What can hang from each mark:
W: P
Z: B
Y: F
G: F T
P: D L M N Q W Y
R: Q S
N: X
D: J
S: R
M: P Z
L: P T V
T: G L
Q: P
F: G
B: V Z

Each row was made from one small tree. The marks that hang from a mark follow it in brackets, in alphabetical order. Every link used is in the known rows. Write each row's tree.
Known rows:
R{Q{P{M W}}}: [ -6  -1   7   5  -1  -3  15  13  14  -9   6 -21 -32  -2   6  15 -20  26
  19   2 -22  17  14  26   6   0  31  29 -26  -6  16   5  -7  -1 -11 -23
  -4  -5   5  -4   3 -10]
W{P{L Q}}: [-15   6   5 -11  -4 -22  20  17  -3  -7  13 -10 -23  -5  -4   2 -31  28
 -15   2 -35  16   5   3   7  24 -10  38 -28  -5   9  -1 -22  16  -9 -11
 -20  -3  16 -18  -5 -31]
P{L{T} M N Q}: [-19  29  27 -32   7 -32  26  22 -19 -17  -6 -21 -22 -16  -2  15 -18  24
 -30   3 -42  29  33   5  -8  14 -28  52 -41 -10  29  10 -48   5   9  -5
 -31 -28   5  41  20 -50]
G{F T{L}}: [  5 -20  -4  -5  15 -43  19 -30  -4  -9  28 -18 -13  10  -7  32 -41  23
  37   1 -11  15 -11  -9 -17  13  -4  34   9  -4  16  28 -21   6 -23 -31
  18  -6  31 -18 -12  -5]
F{G}: [ -6 -16 -11   8   3 -24  15   0  20  -3   4 -19 -27  13   5   5 -26  18
  29  -1 -33   8  14  19  17  13  17  22 -16  -4   2  -7 -10   5  -6  -1
  -9   6  11 -10 -20  -5]
Y{F{G{T{L{P{W} V}}}}}: [ -3   1  -2   4   2 -22  12  -7  16  -1  -1 -24 -27   9  -7   1 -39  21
  36  -8 -24  21   9  16   6  16  17  25 -21  -9   3   8 -24   6  -1   7
   9  12   9   0 -14  -4]
M{Z}: [-23 -10  -2  10   1 -26   3  -4   0 -10  19   9 -20  13  14  15 -35  33
   4   2 -29  26   9  29  -4  10  11   9 -15 -12   5  -2 -19  10 -23  -5
  -6  10  12 -16 -17   7]
P{D{J} M{Z} Q Y{F{G}}}: [-15  31  23 -14 -15  -4  17  10  30 -27  14  19 -28  -6  -4  27 -16  52
  -3  12 -45  39  37  31  -9  -2 -22  70 -44   4   9   8 -63  16  11  37
 -16  -7   2  36   5 -32]
Y{F{G{T{L{P{M} V}}}}}: [ -8  -3   0   0   0 -18  13  -7  15  -2   1 -26 -24   9 -10   6 -36  22
  38  -6 -21  15  11  16   6  15  18  27 -21 -11   5  11 -26   3  -5   5
   6   8  13   2 -13  -6]
G{F T{L{P}}}: [  4 -17   3  -8  12 -40  21 -27  -3  -7  28 -17 -14  15 -13  29 -43  24
  35  -4 -10   8 -13  -8 -24  14  -8  31   8   1   8  23 -24   4 -23 -36
  20  -2  30 -21 -12 -11]
W{P{Q Y{F}}}: [-16  10  13 -13 -10 -11  14  15  15 -16  14  -3 -25   2  -9  16 -27  31
  -7   3 -27  21   9  19   4  17  -3  40 -19  -5   5   0 -26  17 -17  -1
  -5  -5  16 -21 -14 -29]
M{P{Y} Z{B{V}}}: [-35 -19  20  16   0 -33  16   0  17   1  16  24  11  14  18  29 -34  43
  15   9 -22  23   3  52 -13  15  14  16  -9  -9  -1   4 -12   5 -26   7
  -9  11  13 -41 -20   5]
F{G{T{L{P{M{Z}} V}}}}: [ -2 -16  -2  -2   8 -30  19  -4  16   0  12 -12 -18  20  -7  16 -34  17
  38 -10 -24  11  11   0  -8  13   5  31 -15  -2   4   7 -18   3  -2  -1
 -13   7  21   2  -5  -5]
M{P}: [-23 -21   4  13  -4 -26  16  -1  12   4   7  -8 -18   8   9  19 -38  27
  19   0 -21  16  -5  35   0  18  16   8 -15 -11   4   2  -4   5 -17 -10
  -5   8  13 -33 -31 -10]
B{Z}: [-24  -2  -1   8   5 -15  -2   2 -10  -5  12 -17 -20  14   9  19 -31  25
   5   6 -31  20  15  36  10  10  23  15 -18 -15   7  -5 -18   3 -23 -12
  12   9  10 -25  -6  -6]
Q{P{D W Y}}: [-20   4  -5   0   0 -23  24  11  17 -20  19  -4 -33   0  20   7 -15  37
   8  -3 -36  29  12  35   1   0  20  33 -34   3   9  -3 -20  10   2  -9
   9  -3   5   6  -9 -12]
Q{P{D N W Y}}: [-26  11  -4  -5   3 -29  27  16   8 -22   9  -4 -38  -2  15   9  -9  37
  -2  -3 -35  36  14  30   2   4   5  35 -35  -2   9  -3 -26  10   3  -6
  -2 -11  -3  16  -5 -17]
Z{B{V}}: [-27 -15   5   9   6 -29  19  -1   7   0  13 -19   5   5  13  10 -22  29
  18  18 -34   7   2  51  20  13  39  24 -22 -13   9  -2 -22  -3 -17 -20
   9   2  17 -34  -7   0]
Q{P{M N W Y{F{G}}}}: [-22   9   5  -9   2 -21  20   8   5 -20   1 -16 -30  -7  11   7  -8  28
   2  -4 -27  36  22  33   6   2   6  37 -25  -8  19   7 -30   4   4   4
  -8 -14   3  29  -1 -18]
L{P{N W} V}: [-24  15   5 -13  -2 -47  23  18   9   9   3  -8 -42  18 -11  -2 -39  18
  -5 -19 -26  29   3  21 -11   8   6  20 -40  -7  -5  -7 -38   1   7 -14
   6   7  -3   1   0 -22]
P{D W Y}: [ -7  30  -9 -14  -8 -17  26  24  27 -14  18   7 -41  -8  21   9 -27  39
 -11  10 -46  45  12  23  -8  -1   6  46 -38   8   4 -10 -32  13  21   3
   8  -5   5  12  -4 -21]
Z{B}: [-14 -15   6   5  -1 -27  24   0  13  -2  16 -21  -2   3  18   6 -25  24
  16  17 -30  12   0  49  16  13  31  22 -26 -12  10  -5 -11  -3 -18 -15
   7  -1  12 -30 -18  -1]
G{F T}: [  0 -21   2   1  12 -47  15 -32   1 -12  27 -21 -16  14 -15  27 -39  25
  35   2 -15  13  -7   3 -15   7   2  24   5  -1  13  23 -18   5 -28 -35
  30   1  21 -21 -19  -9]
T{G{F} L{P{Q W Y} V}}: [-11  12   6 -19   7 -33  26  21  18  12  21  18 -22   7  12  26 -59  12
  22 -11 -22  23   6   6 -18   7  -8  67 -37   7  -2  21 -51   5   5   1
  -4 -10  24  -7   7  -4]
M{P{Q} Z{B{V}}}: [-33 -21  31  23   5 -38  12  -9   9   2  15  19   8   9   9  33 -31  35
  20   7 -33  22   7  52  -5  19  14  16 -29 -11   8   9 -22   4 -20   4
 -17  16  16 -36 -17  -1]
Q{P{D L N Y}}: [-31   6 -10 -10   3 -31  33  20   2 -22   3  -3 -28  -2  13   3 -10  46
   1  -3 -30  24  15  18   2  10   0  41 -28  -8   7  -2 -18  11  -9  -4
  -9 -17  -5   9  -2 -17]
R{Q{P} S}: [ -3  -9  -5  19  -2  -4  13   8  15 -19  -8 -12 -20   4  17  25 -11  25
  35  -8 -10  10   3  27   4   7  32  23  -6 -11  -1   3  -7  -6 -35 -25
  -9  -8   2 -25  -7  10]
Y{F{G{T}}}: [ -6  -8  -4  11   2 -17   7 -13  14  -9  -2 -27 -23   8  -6   5 -33  25
  38  -1 -26  16  12  23  15  16  20  20 -14 -11   6   7 -16   7 -14   5
  11   9   7  -7 -23  -2]
R{Q{P{D L}} S}: [ -4   3 -11  14  -3  -5  22  17  14 -19 -10 -10 -23  -4  20  16 -12  33
  30  -5 -17  13   5  17   1   9  25  31 -20  -8  -1   2 -10  -3 -23 -20
 -14  -9  -3 -16   1   5]
W{P{L}}: [-21   1  -9  -9  -6 -19  21  16  -6  -3  13 -16 -23  -1   4  -6 -35  32
 -15   3 -27  12  -4   2   7  26  -4  25 -18  -8   3  -4 -12  13 -13 -15
 -15   0  14 -23 -10 -21]
S{R{Q{P{L}}}}: [ -2 -17   8   9   2 -16   2  11  16   8  -4 -13 -16  -2   3   1 -39  39
  12   4 -29   1  22  15   0   4  32  25 -15  -5   5   4 -12  -6 -17 -22
   0   6   3 -32  -7  -6]
M{P Z}: [-30 -22   9  21  -1 -30   7  -7   6   1  14  16 -13  13  14  25 -42  35
  14  -2 -21  26   0  35 -13  18   6  -1 -15 -12   2   4  -8   8 -24   3
 -14  18  12 -31 -29   5]
W{P{N{X} Q}}: [-16   1   8  -8  -5 -25  16  14   3 -10   7 -14 -33   2 -18  14 -18  20
 -22   0 -30  15   3   8   4  23 -10  34 -26  -8  11   3 -27  14 -13 -16
 -23   1  14 -19  -9 -32]
Q{P{L}}: [-25 -17  -8   5   5 -30  22   0  -7 -11   9 -18 -16   3  15  -5 -21  32
  15  -8 -26  11   8  26  11  12  22  20 -18 -12  12   2  -6   8 -19 -18
  -2  -2   8  -9 -10  -4]
W{P}: [-23  -6  -4  -3  -6 -15  14  10   3  -6  18 -16 -28   7   0   7 -31  27
  -7   3 -24  11  -5  14   9  22   5  18 -19  -7   2  -5 -15  11 -18 -20
  -8   3  18 -28 -19 -18]

Which tree is each row?
[ -7 -14  13   5   2 -13   1  12  15   5  -5 -15 -21  -3  -1  11 -32  37
   9   7 -27   4  25  17  -1   1  28  25 -19  -7   9   6 -19 -10 -14 -22
  -5   0   3 -22  -4 -10] | S{R{Q{P{M N}}}}
[-29  15  -1  -7  -7 -15  23  26   1  -4  15 -13 -25   2   8  -3 -41  43
 -24   5 -35   7   0   1  -2  29 -22  36 -36   7  -6  -3 -29  17  -7  -7
 -14   0   2  -8  -8 -28] | W{P{D{J} L{T{G}}}}
[-28  27   2 -28 -15 -31  40  27  20  -7  19  18 -10  -4  15   2 -30  60
 -20  11 -33  39  17  17 -22  -1 -18  68 -42  -4   5   5 -45  11  14  24
 -11 -10  -3  26  18 -20] | P{D{J} L{V} M{Z{B}} Y}
[-17  -2   3   3   8 -34  20   3  -8 -11   9 -24 -18  -1  22  -9 -26  27
  -1 -11 -35  19  12  25   0  12  15  17 -26  -1  15   0 -13   9  -5 -18
   2   0   5   7  -7 -13] | Q{P{L{T} W}}
[-26   7  -2 -17  -7 -19  20  24   5 -13  10  -5 -30   7  -3  14 -24  31
 -20   3 -19  22   2   8   1  20 -15  33  -9  -7   0  -6 -20  13 -19  -9
 -15 -13   9 -18 -13 -26] | W{P{N Y}}
[ -1  -3  11   5  -2 -12   4  14  17   7  -2 -13 -22 -10   4   0 -37  46
  -1   9 -36   9  23  14  -4   1  19  34 -27   1   6   5 -25  -5   0 -15
  -4   4  -1 -13   2 -14] | S{R{Q{P{D{J} L M W}}}}
[-36   9   4  -4  -2 -13  22   7   7 -11  26  -2 -21  -9  17  21 -17  43
   4  21 -43  23  13  34  -3   3  18  32 -55  -8  15   2 -44  -2   9  -6
  -7   2  15  11   7  -8] | P{D M{Z{B{V}}}}
[ -4 -14   6 -12  12 -50  21 -26  -1  -3  32 -10 -15  19 -16  32 -46  24
  34  -8  -7  15  -9 -10 -33   8  -7  33  -3  -3  10  29 -31   2 -18 -29
  18   1  31 -11  -3  -8] | G{F T{L{P{M{Z}} V}}}
[-23   5   1 -10   9 -48  22  16   3   6   7 -14 -13  10  13  -2 -55  23
   6  -9 -27  12  11   6 -11  13   5  33 -30  -4   4  10 -22   8 -10 -10
   8  -1   4  -3  -3  -8] | P{L{T{G{F}} V}}
[-34  -1   5 -11  11 -50  28  17   1 -13   3  -8 -14  13  10   7 -27  32
   7 -16 -17  17  17  16 -10   8  -1  39 -20  -6   6  10 -19   9 -21  -8
   2 -16  -3   6  -3 -12] | Q{P{L{T{G{F}} V} N Y}}
[-14  -1  -2 -13   6 -14  23  15  10   6  22  11 -16   6  20  27 -54  20
  23  -2 -17   7  -1   7 -12  14  -9  55 -15   6  -7  15 -37   3 -15  -8
  -7 -13  27 -20  -5   3] | T{G{F} L{P{Y}}}
[ -4 -17  13   8   1 -11   0   9  20   6   0 -15 -19  -2   1  10 -35  37
  13   7 -28   1  24  20  -1  -1  36  24 -19  -5   8   6 -17 -10 -15 -24
   1   4   7 -27  -7  -8] | S{R{Q{P{M}}}}
[ -1  -4  -8  14  -2  -7  17  13  10 -17 -12 -11 -16  -1  20  16 -14  28
  30  -9 -12  11   4  18   2   9  26  28  -6 -11   0   4  -5  -4 -31 -22
 -14 -10   0 -22  -1   8] | R{Q{P{L}} S}
[-22  -2  15   3  11 -28   9   6   7  -5  17 -19 -15  15  17  21 -50  19
  12  -1 -28   1  12  25 -10  12   7  21 -23   7   2   8 -27   4 -25 -21
  15  -2  10  -9 -20  -7] | L{T{G{F}}}
[-30  44  20 -36   4 -44  37  35  -3 -13  -1 -14 -38 -14  -7  14 -19  32
 -22   1 -49  35  33  -2 -16   9 -22  62 -79  -8  25  10 -59   6  30   3
 -23 -21  -4  55  29 -53] | P{D L{T V} M N Q}
[-20  39  22 -35  -3 -21  22  23  -7 -24  -7  16 -19 -20   0  17 -17  42
 -26   7 -34  54  39  12 -12   8 -34  69 -27 -17  25  16 -53  13   5  29
 -33 -28   2  40  21 -35] | P{L M{Z} N Q Y{F}}
[  2 -10   9   9   2 -17   2  12  15   9  -5 -13 -19  -6   5  -2 -40  38
   7   5 -33   7  23  14  -1   3  30  26 -19  -3   6   3 -14  -6  -8 -20
   0   7   2 -27  -4  -7] | S{R{Q{P{L W}}}}
[-33  -5   9  -2   8 -31  20  11 -12 -12   3 -16 -15   0  13   5 -18  29
 -11 -10 -26  12  19  18 -10  11   1  29 -29  -9  18  14 -23   5 -13 -12
 -21  -3   6  19   5  -9] | Q{P{L{T{G}} M{Z} N{X}}}
[-23   8   9 -18  -5 -41  24  17  25   0  -2  -4 -32  29 -25   6 -37  25
  17 -21 -14  19  11  18 -16   7   4  33 -21  -8 -12  -1 -31   4 -11  -1
  13   3  -4  -4  -8 -22] | L{P{N Y{F{G{T}}}} V}
[ -3  -6  12   7   0 -10   2  13  21   6   2 -14 -26  -8   5   7 -34  40
   8   9 -35   8  24  18  -3  -2  32  28 -32   0   9   4 -22  -9  -1 -21
   1   6   4 -17  -3 -10] | S{R{Q{P{D M W}}}}
[-28   1   9 -15   3 -27  28  22   1 -16   1 -17 -13   0  12   6 -14  29
 -13 -10 -23  12  20  18 -11   5   1  45 -19  -5  17  12 -21   6 -11 -10
 -14 -16   7  19   5 -20] | Q{P{L{T{G}} M N{X} Y}}
[-19  16  -3 -11   0   2  25  29   7  10  18   5 -26  -7  27  17 -50  23
   4   4 -33  19   4  13  -5  15 -11  56 -46   8  -2   9 -52   1  17   4
 -25  -9  20  11   9  -6] | T{G L{P{D{J} M W}}}
[ -3  -7  -7   7   3 -15   9 -12  12  -7  -1 -26 -22   6  -2   7 -34  24
  39   0 -24  17  10  18  14  19  18  25 -12 -13   7   9 -17   8 -11   7
   4   6  12  -5 -19   1] | Y{F{G{T{L}}}}
[  1 -18  -7   1   8 -32  21  -3  19   1   8 -18 -20  22 -10  13 -35  15
  42 -12 -24   6   7   0  -2  16  10  31 -13  -1   1   5 -12   3  -4  -4
  -7   7  19  -7 -11  -7] | F{G{T{L{P V}}}}
[-26  23   1 -21 -19  -5  24  23  15 -16   8 -12 -37  -5 -13   9 -15  45
 -36  10 -24  23   2   8  -5  17 -24  49 -27  -4   3   4 -41  15  -1   2
 -17  -5   4   6  -3 -38] | W{P{D{J} M N{X} Y{F}}}
[-29  22   9 -16  -9 -33  25  19  18   6  22   2 -45  10  -3   2 -38  29
  -3 -11 -36  29   7  23 -24  -3  12  24 -65   1  -2  -3 -49   0  24  -9
   6  16   4  17   8 -21] | L{P{D M{Z} W} V}
[-25  11 -13 -11  -7 -16  26  22   0  -6  16 -13 -33  -6   6  -6 -31  40
 -15   8 -35  13  -4  -2   4  25  -5  31 -37  -3   1  -7 -18  14  -1 -12
 -14   2   9 -16  -7 -25] | W{P{D L}}
[-17  -9   3  -1  -4 -38  26   8  23   7  -4  -2  -9   9   0   8 -45  34
  27  -9 -15  25   3  17 -11  16   7  32  -9 -11   1  11  -2  11  -9  16
  -1   5   5 -20 -20 -12] | M{P{L{V} Y{F{G{T}}}}}
[-14  33  -6 -18  -5 -21  27  20   8  -9   4 -21 -55 -25   5   7  -8  26
 -35  11 -48  43   9  11  -7   3  -4  44 -60  -3  25   6 -50   3  41  -8
 -18  -1   5  40  15 -32] | P{D M N{X} W}
[-27  15   7  -6  -3 -29  30  22  15  -5 -12  -5 -23  -1   9  11 -32  45
   3   1 -27  25  11  15 -13  25 -15  32 -27  -5  -2   1 -15  11  -1  18
 -14  -5  -9   1 -19 -28] | M{P{D L{T} N Y{F{G}}}}
[ -4  10  -1  14  -4   0  15  13  15 -21  -2  -4 -29  -8  24  26  -9  29
  23  -3 -21  25   9  23  -6   2  24  29 -30  -5   5   6 -23  -6 -11 -17
 -17  -6   1   1   7   6] | R{Q{P{D M{Z} W}} S}
[-25   9   7 -14 -11  -6  26  14  11  -6  20 -14 -38   2  -2   9 -26  33
   2   2 -34   6   4  27  -9   6  10  24 -43   2  -1 -10 -38  -3   4 -24
   2   3  11   1  -5 -29] | L{P{D M}}
[-33   7   4 -13   2 -22  13   7 -13 -14   7  -4 -30  -3   7  23 -18  30
 -15   8 -26  37  17  21  -4   9 -11  24 -27 -19  19   7 -40   0  -4  -4
 -26 -13   9  21   3 -14] | P{M{Z} N}
[-17  -5  -7   4   6 -32  21   2  -8  -8   8 -17 -22  -6  21 -10 -24  28
   5  -8 -34  25   8  26   9  10  18  22 -25  -6  15   1 -12   9  -2 -14
  -2   0   7   2  -5  -7] | Q{P{L W}}
[ -2 -20  11  12   2 -14  -2   9  20   6  -2 -13 -18   1   1   8 -37  37
  16   5 -28   0  22  20   0   2  36  21 -16  -5   4   3 -12  -8 -19 -24
   3   7   4 -35 -12  -4] | S{R{Q{P}}}
[-15  14   5  -7  -1 -17   9   3  -3  -7  21  -4 -31 -12  22  11 -30  24
 -17   8 -39  45  14  27  -8   0   5  23 -35  -5  22   5 -40   4  18  -3
 -12   2  19  24   5 -10] | P{M{Z} W}
[ -3 -11  12   9   4 -18   0  12  15   7  -6 -12 -24  -3   2   5 -36  36
   6   5 -31  10  23  18   0   3  27  23 -20  -4   6   4 -18  -7 -11 -20
  -2   4   1 -25  -6  -8] | S{R{Q{P{N W}}}}
[-17  16  20   1  -3 -46  27  13  14   7   3  -1 -23  -2   5   7 -44  36
  -7  -5 -43  34   8  20 -16  17 -14  36 -52   4   7   5 -31  15  18  10
  -9   9  -4   5  -8 -36] | M{P{D{J} L{T V} Q W}}
[-31   6   1 -17  -5 -14  19  18  -7  -9  11 -21 -34  -3  -4  14 -20  26
 -21   8 -23  19   2   8   5  21 -12  27 -27 -12  12   1 -30   5  -7 -17
 -24 -11  15  -3  -4 -30] | W{P{M N}}
